Each row comes from the steps of one walk. Every step used is in the known rows, and no mark comes twice. Write the walk behind each row, first mark first.
Known rows:
tugi borek kalem: [ 10   8  -9   2   5  -4  -7  -7   1   6   6   4   7  -1  -8  -2   8  -3
  -7   1  -2   4   1  20  -1 -14   6   5  -5  -9   1  -6 -11 -12  -7  -2
   4  32  -4   1  11  -9  -9   4  -6   4   4  -2  -5 -11]
rikes gumup kalem borek: [ 16 -17  -7   1  -5   9  -9  -4  10   8   5  11   1 -13  -7  -1  -7  15
  -1  -3  -9   1   0 -21  11  -8   4   5 -13  -7   1  21  -9 -15  -5 -12
   5  -3  -9 -24  -3  -9   0   9 -12   8   0   9   1  -9]
lebi borek kalem: [ 15   2  -8   0   9   5  -2  -5  -6   4   7   5   2   7  -7  -5  -4  -4
  -2   5   6  -1   0   3   4 -15  -3   4  -3  -8   1   1  -2 -11 -14  -2
   4  29 -10   8   3  -5  -9  -6  -2  -1   6  -5   0  -6]
kalem gumup rikes: [  0  -4 -14   1   0  -9  -2   3   5  -6  -6  16   9 -18   0   1  11   2
   1   0  -7 -10  -1  27   6   4  -9   0  -6  -4   0 -12  -3 -24   2  -5
   1 -42  -9   5  -6   1   8   6 -21  11   1   0 -17   0]
vakep rasil: [ -2  -6  14   0   7   3  33   1   3  -9   0   2  11  14  10   0  12  -7
  -2   6   7   3   4   2   1 -25 -12   0   1   9  -2  -4  -3 -11   7  11
 -16   5  -7  -3  11   3   1 -16  -2   8  -1 -12  10   9]
tugi rikes gumup kalem rasil vakep: [ -2 -30  -2  -2 -27  37  -3   7  -9  13  15  -2  -9   0   3  -1  41   7
  -2  -9  -7  -9  10 -11  14   3  -7  -2 -15 -22  -1   8 -15  -7 -11 -30
  31  35   7 -49  -1  -5  -3  19 -15  -2  -9  11  25  -7]
dugagef kina rasil kalem borek lebi: [ 15 -17  10   0  -3  -9  37   0   6  14  -6  -2  20  10   8   3 -37   9
  -2 -13   4 -10  -6 -15  -1   9  20  -3  18  17  -1   5   1 -22  31   3
 -31 -53 -28   9  -1  11  16   2  12  -2  -2  -5 -35  13]
negi ninan: [ -9  11  -6   9  11   8   9   3 -12 -15  -3  -5 -14   9   2   0  21  -8
   5   6   2   4   4   2   1 -23  10   4  -3   9   1  -8   1  17   4   4
 -12 -13  15  12   5   8  -1 -10   3 -10   7  -2  28   0]
gumup rikes tugi borek kalem: [  5  53 -28  -4  -2 -19 -26  -1  -4   8   1   2  21 -24 -12   0  -4  14
  -9  -5 -12  11   5   9  -1  14   4   3 -13 -11  -1   0 -21 -16 -14 -14
  17  19   6  -5 -10 -17  -2   7  -8  10  -3  -4 -27 -20]
kalem gumup: [  2 -15   3   3   4   2   8  -2  10  -7  -2  12  -8  -2  -4   1  14  -6
  -1   4   0 -11  -3  30   2 -14  -2  -1  -2  -1   0 -11   3 -13   4   2
 -11 -26  -9   2   3   8   4   2 -18   7   1   1 -11   3]
kalem borek: [ 20 -18   0   4  10  -5   9   0   9  -6  -5   9   8   4  -5   0 -14  -2
  -2   3  -3  -4  -8   3  -2 -12  -2   4   1  12   0   1   2 -15   7   7
 -15 -31 -13   4   5   3   2   0 -12  10   1  -2  -8   0]
dugagef kina rasil: [-16  32  16   0   0   6  35   3  -9  -8  -1  10  16  17   1   2  19  -2
   5   5   9   3   1 -10  -6 -13 -16  -1   7  21   0 -17   0 -30  22  10
 -30   4 -27  24   5  14   9 -17  17  -2  -2 -30  -8  17]
rikes gumup kalem rasil vakep: [  3 -37   5  -2 -13  47   6  13  -4   5  15   1  -5   1   7  -3  40   6
  -4 -10   0 -12  13  -1  19 -20 -10  -2 -15 -18  -1  12  -6   0  -3 -18
  22  26  -5 -38   2   0  -2  11 -17  -2  -6  10  45   0]
zeza ninan roku: [-11  21  -9  10   7  19 -14  -8  -3 -17  -6  -4   0  14   4   3  29  -9
  -7   8   7  -4  -1 -11  -6 -27 -20   5   1  -3   4   0   0  28  -3  18
 -11 -38   1  10 -18  34  -2  -9 -14  -1   7  13  -3   2]
zeza ninan negi: [-22  26   8   7  10  14 -10  -5   2 -19  -9  -1  -4  12  -5   4  30  -7
   0   8   7  -3 -10  -5  -1  -9 -19  -2  15  -4  -1  -1   7  13  -8  21
 -29 -43   5  13 -11  28   4   5   7  -8   4   5   1  -3]
dugagef kina: [  1  25  13   6   4   7  34   5 -14 -13   1  12  10  16  11   1  13  -6
   5   8   8   3   0   9  -2 -17   3   5   4  13  -1 -15   4 -12  14  17
 -21   8 -11  16   7   7   7 -11   4  -3   0 -26  11  13]
rikes lebi borek kalem rasil: [ 11 -17   0  -6  -3   9   7   1 -16  15  11  -5 -15   7  -4  -8  -6   5
  -6   5   8  -5  -8  17   1  -1 -24 -11   1 -23   1   3  -8 -14 -19 -12
  20  77  15 -15  -2 -11  -6  -3   0   4  -6   4  11 -11]
borek lebi rikes gumup: [  5  40  -6  -1  -1  -5 -25  -2 -15   2  -7  -1 -15  -4   2  -2  -2   0
   3  -4 -10   7   9 -15  -1  20  20   4 -23 -14   2   4  -9  -7  -8   8
  13  19  -5 -15   6 -19   3   3  28  -7  -4  -6   2   0]
borek lebi rikes gumup kalem rasil: [  7   3  -3  -2 -14  21 -18   2 -13  17   7  -4 -20  -7  11  -5  14  11
  -2  -9 -10  -7   3  -2  10  13  -1   1 -29 -30   1  19 -11  -8 -13 -21
  31  73   5 -47  -3 -19   3  11  12  -2  -8   5  30  -2]
rikes gumup: [ -2  29   0   4   3  13 -10  -1  -5  -8  -4   9  -5  -2  -5  -1  19  -3
   0   4  -3  10   5   3   2 -14   7   7 -12  -3   1  -3  -4  -3   0  16
  -5   0  -9  -4   2  -1  -1  -4  -1   3  -3 -11   9  -1]
vakep rasil kalem borek lebi: [ 28 -49   8   0   6 -14  36  -3  19  12  -5 -11  12   6  16   1 -41   6
  -8 -12   1  -9  -6  -7   5  -1  25  -3  10   5  -1  22  -2  -4  17   5
 -19 -44  -8 -15   4  -1   8   2  -6   6  -2  11 -19   5]
gumup rikes tugi: [  0  49 -14  -3   4 -10 -14   7  -9  -8  -7   6  13 -15  -5   1   5   8
  -4   0  -7   9   5  12  -1   7  -5   3 -14   2  -2  -6  -6  -4   4  -1
   0 -20  -1  -1 -14  -7   6  -7  -6  11  -4 -14 -10  -3]
rikes lebi zolev negi: [  1 -31  20  -3   0 -19   4  10  -2   1   5   5   3  -4  -5   0 -16 -10
   5  13   9   9  -4  13 -18  16 -29  -3  23  12  -2 -15  17  14   6  24
   9  30  -4  11   0 -13  -8  -9  16   3   0 -11  10  10]
kalem borek lebi: [ 28 -16   2   3  10 -10   6  -2   6   4  -8   3   7  -1   1   0 -26   3
  -3  -5  -7  -8  -5   6  -3   8  11   0  -1   7   1   6  -1 -12  12   8
  -7 -27 -12  -2   3  -9   7   7   1   2   0   0 -14   3]
negi zolev lebi borek kalem gumup: [-35 -26  -5 -10  -5   9  -7  -3  19 -14  11 -10 -25  -2  11  -2  -8  -1
   6   7  10   5   6 -12  -5 -23   5  -6   5 -19   9   0   3  -2 -30 -30
   3  49  13   7  22  10  -9   1   2  -4   2  16  -8 -15]
rikes gumup kalem borek lebi zolev: [ 39 -61   4  -7 -12 -13 -14  -6  12  34   8  13  -2 -22   1   0 -41  15
  -8  -7  -5   6  -6 -21   2  20  18   5  -9  -2  -2  17  -4  -2   5  -9
  30   2 -22 -22 -14 -27   2  15   3   0  -2  14 -13   1]
lebi rikes gumup kalem: [  2  25  -5  -1  -7  11 -24   0  -9   8   6   8 -10  -7  -2  -2  10   7
   4  -2  -7  10  10 -19  10   1   0   9 -28 -17   0  12  -8  -6 -16 -10
  13  30  -5 -24   2 -11  -3   3   9  -2   0  -3  22  -3]
negi ninan roku: [-22  16 -14  13   7  21  -2  -9 -12 -20  -2 -11  -8  12   4   2  24  -9
   5   2   4  -3   3 -14   0 -29   5   4  -2   6   3  -2   2  39   0   2
   0 -27  26  28  -9  25  -3 -14 -14 -15  14  12  25   1]
borek lebi zolev negi: [ 11 -32  17   1   4 -10  -1   2   4  -2   1   0   8  -1   0   1 -13 -13
   3   5   5   0  -4  26 -14  15  -4   3  16  13  -2 -12  18  20  14  28
  14  31 -16  16   1 -20  -6  -4  18  -1   4 -12   6  15]
ninan negi zolev: [-42  28  10   4  10  25 -15   1   3 -21  -9  -3   5  11  -5   5  16  -5
   7   3   4   4   3  -1  -2 -11   8  -6   9   5   1   3  17  16  -2   9
 -34  -2  20  41   8  16   1   4   6 -12   3  -2  21  -2]
kina rasil kalem gumup rikes tugi: [-13  19 -16  -8  -4 -11  -8   7  15   6  -8   1  11 -23 -11   3  -9  16
  -7 -12  -5  -7  -1  15   5  12   2  -5   0   2  -2  -3  -4 -17  13 -17
 -15 -82 -17   2 -25  15  12   5 -15  16  -6   7 -51  -4]
lebi borek kalem gumup rikes tugi: [  0  11 -29  -9  -6 -11 -15  -5   4   7   3   9  -1 -27 -12  -4 -16  16
  -2  -3  -4  -5  -1  -1   8  22   0  -4  -8 -16   0   3 -14 -21 -27 -28
  22  -4   5  -4 -16 -10   0   1 -13   6   0  11 -46 -17]
lebi rikes gumup: [ -3  48  -2   0   1   1 -19   0 -12  -5  -2   6 -13   0  -6  -2  10  -3
   6   4  -5  13   9 -16   0   6   6   9 -19  -8   1   1  -5  -9 -12   3
   5  15  -6 -12   9  -6  -3  -7  12   0  -3  -8  10  -1]
borek lebi: [ 17   9   2   5  11  -1   1   4  -7   2  -7   0   1   1  10   0   6  -7
  -3  -2  -2  -5  -1  32  -3  -2   8   1 -11   2  -1  -7   2   5  16  19
  -8  -4 -11   6   5 -11   5   3  10  -1   1 -14   8   8]
roku ninan negi: [-24  59   1   7   8  11  -3 -12   7  -9 -10   1   1  12  -8   2  16  -5
   1  -1   6  -3 -12  -7   8  -4  -4  -8  12   9  -2   0  16  33   2  19
 -15 -45  29  38 -10  31   2   2 -17  -8   7  -1  12  -1]
lebi borek: [ 15   8   2   2   6   3   1  -2  -8  -6   1   8  -7  12  -8  -4   6  -6
   4   7   2   7   2   3   2  -5   3   7  -4   7   1  -6   3  -6  -6   6
 -10  -3 -10  16  12   1  -4  -8   9   1   3  -6   1   3]
roku ninan: [  0  43  -6   4  11   2   4  -6   4  -4  -6   2  -5  12  -1   0  16  -8
  -4   4   6  -1  -2   6   6 -16  -1   0  -1  12   1  -9   9  28  10  16
  -8 -24  10  18   2  19  -4  -4 -18   2   5  -9  13   4]
kina rasil vakep: [-11 -23  12  -3   3  14  17  16  -1  -3  -2   3  18  14  -5   2  24  -8
   3  -6   7 -10  16 -18  -1 -14 -12  -6   3  18  -2  -9   3 -10  22   4
 -16 -38 -32   9  10  17   2  -4   8  -4  -1 -12   6  12]
rikes gumup kalem borek lebi: [ 26 -23  -7   1  -8   7 -10   0   7  18   2   6   3 -18   1   0 -19  18
  -4 -11 -13  -3  -3 -17   9  12  15   1 -17 -10   1  24 -13 -12   1  -9
  13   0  -6 -24  -5 -20   6  17   3   0  -1   8  -4  -6]

Which walk is each row?
[ 16 -45 -13 -13  -9 -36  -4   4   0  30   7  16   7 -32   7  -1 -35   9
  -6   1   8  -7  -8  16  -4  23 -22  -9   6 -13  -2 -13  -6 -16  -3 -10
  36   4  -8  -5 -27 -18   0   7 -19   6  -1  11 -29  -6]  borek kalem gumup rikes lebi zolev
[  1  -2 -12  -4  -6 -25  -2  12  -6   6  -6  12   4 -25   2   1  -5  10
   1  -4  -5  -5  -3  22  -1  25 -18  -9  -1  -8  -1 -10  -8 -24  -1  -3
   4 -35   6  -4  -8  -6   9   7 -11   8  -4   5 -19  -4]  kalem gumup rikes lebi
[ 28   7   7  -7 -11 -31 -17  -8  -1  21  -1  -1  -6 -13  -6   1 -25   4
 -13  -2  -5  25  -3  12 -11  36  33   5  -4   9  -2 -10  -2   8   4  -3
  19   0  -9  -2  -5 -25  -2   7  21   1 -10   0 -36   2]  rikes tugi borek lebi zolev
[ 38 -59  13  -3   3 -31   6  -6  10  19  -3   9   4  -4   7   0 -47  -1
  -7  -1   1   1 -11   2  -7  18  14   4   8  16  -1  -3   8   1  17   8
  12 -17 -26   2  -6 -16   3   4   1   3  -2   2 -24   8]  kalem borek lebi zolev
[-58  53  15  -4   4   9 -24   5   4 -28  -4 -17 -15   9  13   4   4  -5
  15   3   7  21   6 -32 -12  -8  -4  -5   6  -8   4   4  16  19 -22 -12
 -21  30  23  21  25  21  -2  -2  27 -13  -3  -4  28  -5]  ninan negi zolev lebi rikes
[  9 -46   1  -4  -3  34  18   5  -6   5  15  -3  -3  20   0  -8  16  -4
  -2  -2  11 -20   7  -1  13 -18 -13  -7   3 -14  -1   3   0  -7 -14 -17
  22  46  -4 -16   5   4  -8   0 -14  -6   0   8  19  -4]  lebi borek kalem rasil vakep
[  2  31 -24  -7  -8  -2 -14  -3  -3   5   6  -4  12 -16  -7  -3  12  16
 -14  -3 -11   2  -1  25   4  10 -10  -1  -8 -19  -1   1 -20 -20 -18 -28
  27  61  18 -26 -14 -14  -2   8 -18  17 -10   1 -18 -19]  gumup rikes tugi borek kalem rasil
[-29   6  -2  11  11  17   8   5  -2 -31  -1 -10 -10   9  -6   1  29 -12
  16   9  -1  -4   3  -2  -3 -16 -10   1  13  12   3  -6  11  25  -1  14
  -8  23  22  19  12   4  -6 -15   9  -9  12  -5  35   3]  zolev negi ninan
[-31 -23   0   8   1  10  -3  -9   2 -17   6 -10  -5   7  -3   2   8 -17
  10  11   8   2  -1 -20 -11 -12  -9   4  24  19   2  -6  18  56  -2  11
  18   8  25  42 -10  16 -14 -22  -8 -14  17  15  23  10]  lebi zolev negi ninan roku
[ -3   2   6   1  10   5   7   6   4   3  -5  -4  10  10  -7   1   5  -4
  -6  -4   7  -6   2  21   1 -22   1   3   6   8  -2  -5   6  -3  24  10
 -34 -52 -28  12  -3  20   2  -4  -1   6   1 -11  -4   7]  kina rasil kalem
[  2 -48  10   0   1   2  34  -5  23   1   4  -1   0   3   9   0  -3  -4
  -5  -2   8 -13  -2  22   9 -23   7  -4  10  -3  -2   2   3  -9   6   1
 -23 -50  -4 -10   2  14   2  -3 -27   8   0  15 -13   6]  vakep rasil kalem gumup
[-49  60   0   3   6  17 -12 -12  11 -17 -12  -9   0  16  -5   4  15  -6
   5   1   8   1  -1 -20   3 -12   7 -11  13  10   3   5  23  46  -1  10
 -29 -14  43  50   5  31  -1   5 -10 -16   5   5  20  -5]  roku ninan negi zolev
[ -7 -37   8   4   1  -9   1   1  -3  -6   2 -10 -13   1   5   1  -4 -12
  10   7   3  -2  -1  -2 -11  11   8   0  19  14   1  -9  16  38  10  16
  16  30  11  19   0 -16  -7  -9  24 -16  10   0  21  12]  borek lebi zolev negi ninan
[ 17 -45   8   0   8  -8  36  -4  21   2   0  -4  15  12   8  -1 -26   1
  -5  -5   6  -5  -5 -11   6 -21   7   0  14   7  -2  18   1 -11  10   2
 -27 -52 -12 -10   7  10   2  -6 -21  14   0  11 -12   2]  vakep rasil kalem borek
[ 13  37  -3   1  -2 -24 -19  -5 -13   6  -7  -5  -9  -1   0   0  -6  -3
   2  -4 -14  12   5   1  -6  31  22   7 -17  -4   1  -2 -10 -14  -7  -4
   7  17  -1  -5  21 -21  -1   8  28  -7  -2  -4 -12  -1]  tugi borek lebi rikes
[ -6  25 -19  -9 -11 -19 -19 -15   7  10   8  -2 -10 -17 -14  -2 -13   8
  -5  -1 -11   1   1  -5  -1  25  13  -3 -15 -18   1   2 -15 -25 -33 -33
  18  38  13 -22   4  -7  -6   6  -4   0  -3  17 -45 -19]  lebi rikes tugi borek kalem gumup
[ 31  12  -9  -5   4 -21 -13   0   5  16 -10 -15  -3  -5  -1  -1 -54  11
  -5 -15 -10  -3  -5  -9   1  29  39   1 -10  -3  -2  23  -2   4   2  -9
  -6 -41  -4 -21  -4  -7   7   4   7   1  -7  13 -30  -5]  rasil kalem borek lebi rikes tugi
[ 21 -62  15  -1   4 -24   5  -2  20   2  -1   3  11  -5  -3   1 -41  -6
   2   4   0  -5 -10  -2 -13  21  -4  -1  24  17  -1   1  16   5  13  19
  15  13 -16   9  -2 -21  -3   1  10   4   3   0 -15  11]  kalem borek lebi zolev negi
[ -6  35  -7   1  -8  -4 -18  -7 -11   0  -2   6  -8  -3  -7   0  19  -2
   1   4 -11  14   0  -6  -4   8   8   8 -12  -8   2  -6 -13 -15  -9   4
   4   6   2 -11   1  -5  -2   7   1   1  -4 -10  -5 -10]  tugi rikes gumup
[ 15 -24   7   4   0  32  11   6  -2   5  13   4  -4   4   7  -3  32   3
  -8   1   3 -13  -5  39  11 -29 -25   2 -10 -11  -2   2   1  -1   4 -10
   4  44  -1 -21  -4   1  -1   4 -18  12  -2  -4  40   3]  gumup kalem rasil
[  0  11  -2  -1 -12  24 -15   1 -12   7  12   1 -21  -1   2  -5  23   9
  -2  -1  -6   1   4  -8  12  -9 -17   6 -24 -23   1  13  -8 -13 -18 -23
  24  72   5 -39  -4  -7  -3   2  -2   5  -8   3  35  -2]  lebi rikes gumup kalem rasil
[ 25 -37   5  -3   2 -20  24  -6  12  19  -5 -12   7   9  15  -1 -52   4
  -4 -12  -1  -3  -1 -27   4  13  20  -2   1   0  -2  24  -6 -11   4  -6
 -10 -31  -7 -23   9  -6   5  -1   5   2  -2  14 -19   5]  vakep rasil kalem borek lebi rikes
[  8 -20  12   2  10   5  31   0   8   0   2  -7   8  14   8   0  -1  -5
  -6  -1  10   0   2  13   7 -30   8   3   6   3  -3   3   3   2  13  14
 -27 -35  -9  -4   5  13   0 -10 -11   6   2  -4  11   8]  vakep rasil kalem
[ -3 -17  16  -4 -11 -33  -3   4  -8  10   4   2   0  -3  -8   1 -17 -10
   7  12   1  13  -8   6 -23  36 -29  -2  19   7  -1 -17   7   8  -2  14
  19  36   4   5   0 -21 -10  -1  19   1  -1  -9  -7   3]  tugi rikes lebi zolev negi
[  4 -38  13   2   2  35  23  15  -6 -10   6  -2   2  20   8  -2  36  -9
  -1  -2   7 -19   6  20   9 -23 -10  -5   1   1  -1  -8   8   0  10  -2
   2   8  -5 -19   5  11   0   1 -16   1  -6  -1  33   8]  kalem rasil vakep
[ 24  -3  -4   0   5 -22  -4  -2   0   7 -10   1   0   1   7  -1 -35   3
   2  -4  -9  -5  -4 -18  -3  24   9   2  -9   1   1  11  -2 -18   2  -2
   2  -2 -11 -13   8 -14   5   3  13  -3  -1   0 -17   2]  kalem borek lebi rikes
[-44  15  -9  15   6  28  -3  -7  -5 -34   0 -18   0  11  -5   3  26 -15
  14   6   3  -7   5 -14  -6 -22 -15   1  16  10   3   3  10  49  -5  13
  -1   4  34  37  -3  22 -10 -19 -10 -14  19   9  32   2]  zolev negi ninan roku
[  5   8 -21  -3  -1 -10 -14   6  11   2  -6   2   5 -26  -8   1  -9  11
  -6  -8  -7  -5  -2  34   8  10  15   0  -5  -8  -2  -1  -2  -3   3 -11
 -10 -81   2  -3 -19   8   9   8 -28  13  -5  12 -36  -7]  rasil kalem gumup rikes tugi
[  2 -59   6   3  -1 -21   7  -6  12  -2   0  -9  -5  -4   0   2 -35  -4
  10   3   0  -6  -8 -26 -11  20  12  -1  25  21   1   4  14  24   7   6
  21   7  12  13  -2 -17  -5  -6  15 -12   8  15  -2   6]  kalem borek lebi zolev negi ninan
[  7  11  -3   2  -4  20 -15   5  -1   4   6   9  -2 -10  -3   0  21   7
  -2  -1  -3   6   6   1  11 -16   1   8 -19 -12   0   8  -6   3  -2   0
   3  11  -7 -14  -2  -7  -1   6  -4   4   1  -3  24  -2]  rikes gumup kalem
[-17  -5  18  -3  -7  20  44  15  -9  -7   2   7  22  24   5   3  22  -5
   9  -2  12  -6  15 -29   0  -9  -9  -7  12  26  -2 -15   0 -20  25   4
 -23 -16 -29  13  11  21   9  -9  17 -12  -2 -21   1  21]  dugagef kina rasil vakep
[-21 -18   5  -2 -15 -32   2   3 -15   5   5 -10 -18  -2  -6   2  -8  -6
  14  13   1  15  -5 -17 -20  35 -15  -4  24   9   1 -14   4  26  -8   1
  21  38  30   9  -1 -16 -12  -5  26 -15   3   5   4  -1]  tugi rikes lebi zolev negi ninan
[-65  66   9  -2   5  14 -16  -5  13 -28  -7 -20 -13  13  13   5  12  -5
   9   1  13  13   0 -29  -4 -21   1 -10  17   4   6   1  22  53  -9  -1
 -25  -2  45  40  15  41  -3   3  -1 -12   2   2  26  -7]  roku ninan negi zolev lebi
[  7  27   1   0  -5 -25  -1   4 -20  11  -4   1  -3   0   1   1   3  -1
   0   3  -4  10  -5  10 -14  21 -13  -3  -6  -5  -1 -13 -10 -11  -2   3
  -4   2   7  -7   0 -10   0   6  10   1  -6 -10  -5  -5]  tugi rikes lebi
[  0  63 -16  -3  -7 -25 -24   0  -6  -3  -6   5  13 -20 -16   2   5  11
  -5  -2 -15  21   6   9  -2  24   8   7 -11   2  -2  -6 -15 -15  -8 -12
   3 -18   7   1  -2 -13   3   8   2  12  -6  -7 -28 -10]  gumup rikes tugi borek
